Each row comes from the steps of one walk. Every step used is in the known rows, and no mark comes twice. Write the walk behind each row, first mark first.
Known rows:
linam gusa dosov gopi: [ -4 -10 -16  -4  10 -11 -20 -13 -15 -13  -8  -4   0 -17  23  -7 -24   7
   6 -12  -2  -4  -4   2  27  32  13  15 -13 -26 -26   5   6 -21   4  27]
veso tigo gopi dosov: [ 11 -19   8   7  11   2 -11   3 -21  -1   8  13   4 -17  29 -15  -9   7
   6  10 -17 -20 -21   6  25  13   0  11 -17  -4  -3  30  15 -29  18  39]
gopi pake bimon: [ 11 -13   6  24   9  -7 -12  41 -19   1  -3  12   0 -13   5 -27   3   7
 -10 -16  -4  -7 -26  -8  14  -1   1  30  -9 -23  -4  14   7 -13  30  17]
bevod ridad bimon viremes gopi: [ 13 -10 -37  11  10 -17 -24  -8 -25  39  -3  22  -7 -17 -18 -32 -15  19
   6  11   7  23   7  19  22   4  21  14  -8  -7   0  -9  15  -7 -17  21]
vefis gopi viremes: [  7  -8   0  18   5  -5 -19  21 -11  24  -2   7  -2 -21   8 -20   2   8
 -10 -11  14   9  -7   9  13  12   0  19 -15   8 -31  27  -2 -25   4  17]
ridad bimon pake: [ 16  -7   7   5  14 -17 -20  -5 -14   7  -7  17 -14 -11  13 -36  12  10
   8 -12   5  10   2   2  13  12  16  16  -4  20   0  10  14  -8  14   7]
bevod ridad bimon pake: [  9 -16 -15   4   8 -20 -21  -5 -17  19  -4  29 -22  -9   3 -38  -2  12
   7 -12   3  12  17   5  16   4  15  17  -5  18  11  12  12  -3  -5   8]
kufef veso tigo gopi pake bimon: [ 10 -20  26  18  18  -7 -25  28 -23   2   2   3   8 -24  24 -17   8   7
 -10  -5  -7  -7 -27   1  23  16 -13  12 -11   3  25  34  19  -9  38  36]
vefis gopi pake bimon ridad bevod: [ 13 -19  -4  14  -1  -8 -10  25 -21  36   0  18 -19 -19   6 -20   5   9
 -11 -16  17  18 -28   4  26  -4   6  23  -8  13 -36  36   1  -8  -6  15]
gusa dosov: [  6  -6  -6   3   5  -8 -16  -6 -11  -6  -8  -4   4  -8  16 -17  -4   2
  20   3  -2 -13   3  14  20  22   6  22 -10  -9  -4  15  -5  -9  25  20]
pake gopi viremes bimon ridad: [  9 -14 -17  12   5 -16 -34   9  -6  31 -13   9  -2 -26  14 -27 -15  15
  -6   0  10  14 -19  41   7   1   8  21 -13 -52  13  21   5  -7  17  22]
bimon ridad bevod: [ 12 -16 -19  -1  -2 -15 -18 -11 -13  19  -5   7 -17  -8   7 -18   3  12
   7 -11  11   0   0  32  23  13  19  23 -10  13  -4  14   5   1  -6   6]
linam gusa dosov gopi viremes bimon ridad: [ -6 -13 -27  -2   7 -14 -25   6  -7   1 -12  -2  -5 -26  17 -17 -42  20
   7   5   3  21  -6  29  23  22  21   2 -15 -38 -30  20  -7 -10  -9  34]
pake bimon: [  8 -10  -1  15   7 -14 -22  25 -16  -5 -12  21   3 -10   8 -22  -1   2
  -5 -11   9 -14 -18   4  11  10   7  27  -9 -30   0   5   9  -6   9  13]
linam gusa dosov: [ -3  -4  -9  -1   4  -8 -18 -13 -13 -13  -7  -2  -2 -13  20  -9 -13   8
  19   5  -3  -4   9   8  16  30  12  23 -12 -33 -21  24   4 -15   1  20]
viremes gopi tigo veso: [ 11 -12  -7  11  13  -9 -11  -5 -14  22  -4  21  15 -15   5 -25   6  10
  10 -16   2   4 -23  19  13  24  -7  34 -13  -4   1  -4  40 -30  25  29]
vefis gopi tigo: [ 11 -12   2  13   5   0  -5   5  -8  25  -1  12   3 -18  20 -23   8   1
  -3 -20   7  -3 -23   2  20   9   3  18 -12  18 -19  21  12 -28  16  25]
gusa dosov gopi tigo veso: [  3 -18 -10   0  20  -9  -6  -4 -14   2  -9  13   7 -15  21  -9  -9   2
  16 -31  -5   0 -24  14  25  19  -3  22 -11  -4   8  -4  13 -28  30  39]
femi gopi: [ 11 -18  -9  16   7 -14 -18  11 -10  13 -11   3   1 -11  25 -19   3  -2
 -21 -16   6 -14  -3  12  19  22   5  29 -13 -14 -35   8  11  -7  33  16]
veso tigo gopi: [ 13 -17  14   4  12  -5 -19  -7 -20   2   4   1   8 -17  24 -14  -6   8
  -3   1  -1 -15 -11   3  30  18  -4  12 -16   8  14  18  15 -13  16  33]
bevod ridad bimon pake gopi femi: [ 15 -13 -29  -6   7 -22 -25 -12 -19  30  -6  38 -14 -19  17 -26  -3  11
  -1 -13  -6   7  -4   6   3  -4  16  29  -2 -36  16   9  25 -11   2  19]
veso tigo gopi vefis: [ 15 -17  14   7  21  -5 -16  14 -25  12  14   7   5 -19  24 -16 -33   8
   1   0 -11 -14 -21  -4  32  16 -12  26 -15  -5  27  12  11  -2   8  28]
viremes bimon pake gopi dosov gusa: [ 13 -15  13  15  14 -14 -21 -14  -6 -10  -9  12   3 -22  26 -42   1   7
   3  -7  -4   7 -31  15   4  -6   7  24 -10 -50 -10  13  26 -36  51  36]
veso tigo: [ 12 -12   8   8   4  -2 -13  -3 -15  -5   0  -1   2  -8  17 -22 -12   5
   4  -1   2 -20  -7   1  19  15   0  18 -11  11  -1  21  11 -11   5  19]
gusa dosov gopi viremes bimon: [  4 -11  -6   9  11 -13 -21  20  -8   3 -12  -1   7 -19   5 -24 -34  11
   6  -3  -6   0  -9  15  19  15  10  -2 -12 -14 -21   5 -15 -10  26  33]
tigo veso: [ 11 -16  -8  12  13 -12 -22  13 -18   2 -10   6   0 -10  10 -17  -2   7
   6 -21   5   1   2  13   7  20  -2  37 -12 -12   2   5  20 -21  18  17]
femi gopi viremes bimon ridad bevod: [ 11 -22 -16  10  -2 -21 -21  20  -6  38 -13  14 -17 -17   9 -22 -16  13
 -18  -2  10  11  -1  42  15   9  19   9 -10  -6 -44  29  -8  10   7  16]
pake gopi: [ 11 -11  -6  12   7 -13 -28  -9 -13  16  -9   7   3 -18  20 -18   6   1
  -7 -15   6 -10 -18  15  11  12  -1  34 -12 -38  15   6  18 -17  27  15]
viremes bimon pake gopi: [ 19 -13   9   7  10 -13 -35  -6  -6  13 -14   4  -3 -21  28 -39   6   5
  -5 -11   3   6 -15   2   7   3   1  20  -8 -28   7  22  26  -7  46  20]
linam gusa dosov gopi tigo veso: [ -6 -16 -13  -4  20  -9  -8 -11 -16  -6  -8  15   1 -19  27  -1 -20   8
  15 -27  -6   9 -16   8  21  28   1  23 -13 -24 -10   6  20 -35  10  38]
bevod ridad: [  4 -19 -28  11   0 -13 -23   8 -14  11  -5  12  -6  -7   2 -26 -10   7
   2 -14   0 -11  13  13  17   9   7  27 -13  -6   9   8   8  -8   0  12]
tigo gopi pake bimon ridad: [ 12 -22  -3  14  13 -11 -21  31 -21  15  -1  12   0 -24  17 -20   8  14
 -15 -10   2   6 -31  11  33   2   1  26 -16 -28  20  14  11  -3  31  30]
linam gusa dosov gopi viremes: [-10  -8 -14   0  11 -12 -20   1 -13  -7  -5   4  -2 -21  16  -5 -24  13
   4  -9  -2   8  -6  11  22  28   9  10 -16 -29 -28  13  -5 -23  -4  26]
gopi viremes bimon: [ 10 -10   1  19   6 -11 -22  34  -7  10 -10   4   2 -16  -1 -31 -18  14
   0   0  -2  -1  -1  17   4   7  11  11 -12 -17 -10  15  -5 -10  18  18]
kufef veso tigo gopi viremes bimon ridad: [  8 -20   2   7  12 -13 -38  12  -9  16  -6  -7   3 -29  24 -21 -11  19
   3  14   3  11  -6  43  20  23   2  -5 -16   6  26  41   9   2  20  38]
ridad bimon: [ 14  -7  -3  12  11 -18 -16   6 -17  15  -7  17  -4 -10   2 -25 -12   8
   7 -10   4  -3   0  13  10  17  21  19  -5   0  -1  -6   2 -14   2  10]
bevod ridad bimon: [  7 -15 -25  11   5 -21 -17   5 -19  24  -5  28 -13  -8  -8 -27 -21  12
   8  -9   0  -2  16  15  14   9  21  19  -6  -4  10  -2   0  -9 -19  11]
bimon pake gopi: [ 13 -12   5   4  11 -12 -31 -21 -10   9  -9   7  -6 -18  32 -29  25   2
  -7 -19   9   4 -16   2  13   8  -5  32 -10 -20  17  19  29 -11  42  13]
pake bimon viremes: [ 12  -9  -9  15  13  -9 -25  24 -19  -4 -12  14  -4 -15   9 -18   6   7
  -8  -1  11   4 -19   5  16  -9  12  22  -8 -34   4  10   9   1  10  17]
viremes gopi: [ 14  -6  -9  10   4 -12 -22  -6 -13  15  -3   2  13 -12   1 -32   1  10
   3  -2   7  -7  -9  12  19  30   3  26 -13  -7 -17  -5  27 -16  20  18]

Write each row's walk:
[ 11 -14 -35  11  11 -16 -21   5 -24  25  -6  21 -19 -14 -10 -23 -14  17
   5   0   2  15  15  15  18  -9  25  13  -6  -5  14   0   0  -2 -18  14]
bevod ridad bimon viremes
[ 15  -7  -8  12  12 -11 -18  12 -17  25   7  10  10 -14   1 -33 -23   9
   6  -4  -2  -6 -19   4  20  27  -4  41 -13 -18  -5 -13  24  -8  15  11]
viremes gopi vefis
[ 12 -12 -14  15   4  -9 -17  19 -18  22  -1  13   6 -17   1 -36   6  14
  -6  -2   9  10 -36  13  26  13  -1  33 -12 -23 -11   7  25  -6  19  22]
viremes gopi pake bimon ridad
[ 16 -14  14   7  11  -8 -20 -10  -2  18 -11  20  -1 -23  33 -39  13   3
  -1 -18  -3   5 -33   5   8  -8   2  17  -8 -22  22  23  28 -12  53  27]
viremes bimon pake gopi tigo
[ 18  -5 -19  10  10  -6 -25  -8 -17  16  -5  -5   7 -18   2 -27   9  14
   0   7   9  10 -11  12  23  12   7  22 -13  -9 -13   0  26  -9  21  23]
bimon viremes gopi
[ 20  -7 -18  11  18  -6 -22  12 -22  27   5   2   4 -19   2 -28 -15  14
   3   7   0  12 -20   5  24   9   0  35 -12 -21   1  -7  23   0  15  16]
bimon viremes gopi vefis
[ -3 -13  -4   8  13  -9 -13  22 -22 -12  -5   9  -1 -21  18 -10 -21   7
  -4 -15  -7   3 -28 -15  25  15   5  19 -11 -44 -30  12   4 -19  12  31]
linam gusa dosov gopi pake bimon
[ 13 -12  -5  13  15 -12 -25   9 -18  27   1  14   0 -19  21 -19 -20   2
  -3 -17  -3  -8 -26   7  13   9  -7  48 -11 -51  27  -2  15  -9  21   9]
pake gopi vefis
[ 10 -18  13   6  16  -9 -34  -8 -16   1  -1 -10   8 -20  31 -13   9   6
   2  -2  -1 -13  -3  17  24  35  -6   9 -14  22  28  25  22  -9  29  32]
kufef veso tigo gopi
[  6 -23 -13   4  20 -20 -18 -20 -19  41  -7  55 -20 -20  16 -27   6  10
   8 -31   1  28 -12  18   8  -7  -2  32  -5 -16  47  11  33 -21   7  22]
bevod ridad bimon pake gopi tigo veso
[  8 -13 -17  13   2 -13 -25  27  -5  15 -11   3  -4 -18   3 -32 -17  19
   3   2   6  10  -3  35  12   6  16  13 -14 -18  -4  20  -2   0   9  19]
gopi viremes bimon ridad
[ 13 -19  26  17  15  -2 -12  28 -28   1   8  14   6 -21  18 -18  -6   8
 -15  -2  -7  -9 -36 -14  27   0 -12  16 -13 -11  13  25  11 -10  25  37]
veso tigo gopi pake bimon
[  9 -17  -3  11  15  -7  -8  10 -14   9  -7  20   2 -12  14 -17   5   6
  10 -28  -2  -3 -15  16  10  10  -2  33 -11  -2  16   6  24 -28  26  24]
gopi tigo veso
[ 13  -7 -14  17  15  -7 -10 -15 -16  -6   2   3  14 -19  -1 -31   5  17
   9  13   1  12 -27  23  18   3  13  26 -15 -30 -30 -11  28 -39  27  39]
bimon viremes gopi dosov gusa
[ 10 -16  -6   8  12  -4  -8  10 -17   2  -1 -13   3 -15  14 -20 -10   6
   3 -20 -14  -5 -19  -5  33  15   0  16 -12   4 -14   4  -3 -20  45  30]
gusa dosov gopi pake
[  0 -10 -10   5  12 -11 -17   6 -11   0  -6   3   3 -17  10 -13 -16   8
   4 -12  -1  -2 -11  17  26  20   3   9 -14  -6  -9   3 -11 -15  19  26]
gusa dosov gopi viremes
[  8 -14 -13   2   0 -19 -21   8 -17  10 -10  26 -16  -8   6 -17   0   9
  -1  -8  17  -1 -16  25  20   5  18  25  -6 -10  -3  15   5   8 -14   6]
pake bimon ridad bevod
[ 11 -18 -11  17   6  -8 -15  34 -17   6  -5  11  -6 -15  10 -28   4  11
  -7 -11   5   4 -27  10  22   0   5  32 -10 -25   1  16   8  -2  21  16]
gopi pake bimon ridad
[  0 -13  -9   5  11  -5 -11   4 -18  -5   0 -12  -2 -20  21 -12 -20  11
   2 -17 -13   3 -13 -11  28  24   6  17 -13 -19 -30  13   4 -26  22  31]
linam gusa dosov gopi pake
[  6 -13 -11   1  11 -12 -18  -7 -13  -5  -9  -7   6 -13  18 -15 -14   1
   8 -14  -2 -12  -9   7  31  26   7  13 -12  -1  -9  -6   0 -14  26  27]
gusa dosov gopi
[ 24  -9  -5  -3   6 -13 -31   4  -7  10 -14   7   3 -23  32 -33   3   7
  -6  -7  -9  -2 -21  -2  -1   0   9  24  -5 -49  -6  20  30 -12  48  28]
viremes bimon pake gopi femi
[  7 -14  17  10  13  -5 -19   6 -19   6   8   9   6 -22  16 -13  -6  14
  -7   5   0  -5 -12  12  25  14  -8   7 -18   4  15  28   4 -13   9  33]
veso tigo gopi viremes
[ 19  -3 -12  10  17  -9  -7 -12 -17  35  -2  26   2 -21  -4 -29   5  17
  10   4   3  20 -25  16  20   3  21  10  -7   4   2  -9  21 -17  10  27]
ridad bimon viremes gopi tigo
[  8 -16 -14   4  11 -23 -30 -23 -18  33  -7  37 -21 -17  13 -33   1   9
  -1 -15   5  16   1   9  14  -1   7  25  -5 -16  30  11  20  -7   1  11]
bevod ridad bimon pake gopi
[  8 -20   7   7  15  -2 -25   2 -16  -2   2   2   5 -20  36 -13   6   6
  12   6 -17 -15 -14  21  20  28  -2   8 -16   7  12  36  23 -27  32  38]
kufef veso tigo gopi dosov
[ 13 -17 -11  10  20 -14 -18  26 -17  13   2   5   1 -15  14 -22 -33   4
  -8 -30  -7 -12 -25  -6  26  18   2  32 -12  -8   4 -22  11  -7  15  12]
dosov gopi vefis
[ 12 -23  10  11  12  -4 -15  20 -25   7   6  11   1 -23  23 -19  -5  14
 -12   2   1   1 -38   4  36   1  -7  18 -14 -14  21  31  13  -1  16  38]
veso tigo gopi pake bimon ridad
[ 13 -10   0   7  15 -12 -19 -13 -16  20  -6  37 -17 -19  27 -30  10   5
   8  -8  -7  12 -23  11   6   1  13  23  -6 -28   1  20  22 -28  25  16]
ridad bimon pake gopi dosov
[ 13 -19  -7   3   4 -19 -29  15 -12  34  -3  11 -10 -24   2 -18 -10  24
  -3   3   4  16  -3  40  23   6  18   2 -14   0   4  23  -5   2   5  27]
tigo gopi viremes bimon ridad bevod
[ 16 -19  11   6  19 -11 -23  -4  -8  18 -14  24  -2 -24  31 -33  10   7
   2 -27  -1  17 -29   9   2  -5  -9  29  -8 -29  25  23  38 -21  52  31]
viremes bimon pake gopi tigo veso
[  4 -15  16  10  16  -9 -33   6 -15   7   2  -2   6 -24  23 -11   7  13
  -1   1  -1  -3  -5  27  18  30  -9   4 -16  17  28  33  11 -10  23  32]
kufef veso tigo gopi viremes
[ 10 -25 -13  21   7 -13 -12  37 -15  19  -9  13  -7 -16  23 -23   5   3
 -29 -15   8   4 -27  13  25   5   1  36 -12 -35 -28  20  10   4  33  21]
femi gopi pake bimon ridad
[ 17  -3 -12  19  21 -15  -6 -16 -21   9   2  19   7 -20 -10 -32  -8  20
  15  16   3  22 -24  26  15   5  26  17  -9 -23 -28 -21  21 -40   8  37]
ridad bimon viremes gopi dosov gusa
[ 17 -15  -1  -5  12  -9 -29   3 -17   0   0  -7  15 -22  35  -6   4   8
   2   3 -13 -21  -9  12  15  33   2  13 -11  -2  15  23  26 -15  31  39]
kufef veso tigo gopi femi
[ 17  -9   8   6  25 -20 -24  -2 -20  34   1  32 -16 -21  23 -30 -13   7
   2 -16   0  16 -23  -1  12   3   1  39  -4 -24  29   2  19   0  15   5]
ridad bimon pake gopi vefis
[ 12 -10  11  14  21 -21 -13 -29 -15   2  -3  33  -6 -21  21 -34   8   9
   8 -10   1  16 -31  18   6  -1  14  28  -7 -36   0  -1  24 -41  27  27]
ridad bimon pake gopi dosov gusa
[ 10 -17 -12   6  19 -23 -28  -4 -22  42   3  43 -24 -19  14 -33 -23   9
   3 -17  -3  17  -6   4  14  -4   1  38  -4 -28  42   5  16   3  -6   5]
bevod ridad bimon pake gopi vefis
[ 20 -14  10   8  18 -13 -32  13 -12  24  -5  10  -7 -22  28 -40 -19   5
  -2 -11  -6   8 -24  -4   9  -1  -6  34  -8 -40  17  15  22   3  40  14]
viremes bimon pake gopi vefis
[  7 -12  -2  20  10 -11  -5   0 -12 -20   0   7   8 -10   9 -26  -3   8
  11 -10  -5 -12 -17  20  10   9  14  29 -14 -27 -17  -4  12 -41  26  29]
gopi dosov gusa
[ 19  -6 -13  12  17 -13 -18   6 -22  15  -8  11 -11 -17   1 -21  -3  15
   5   1   6  15   0  11  15  -2  26  13  -6  -5   4   0   2  -7   1  14]
ridad bimon viremes
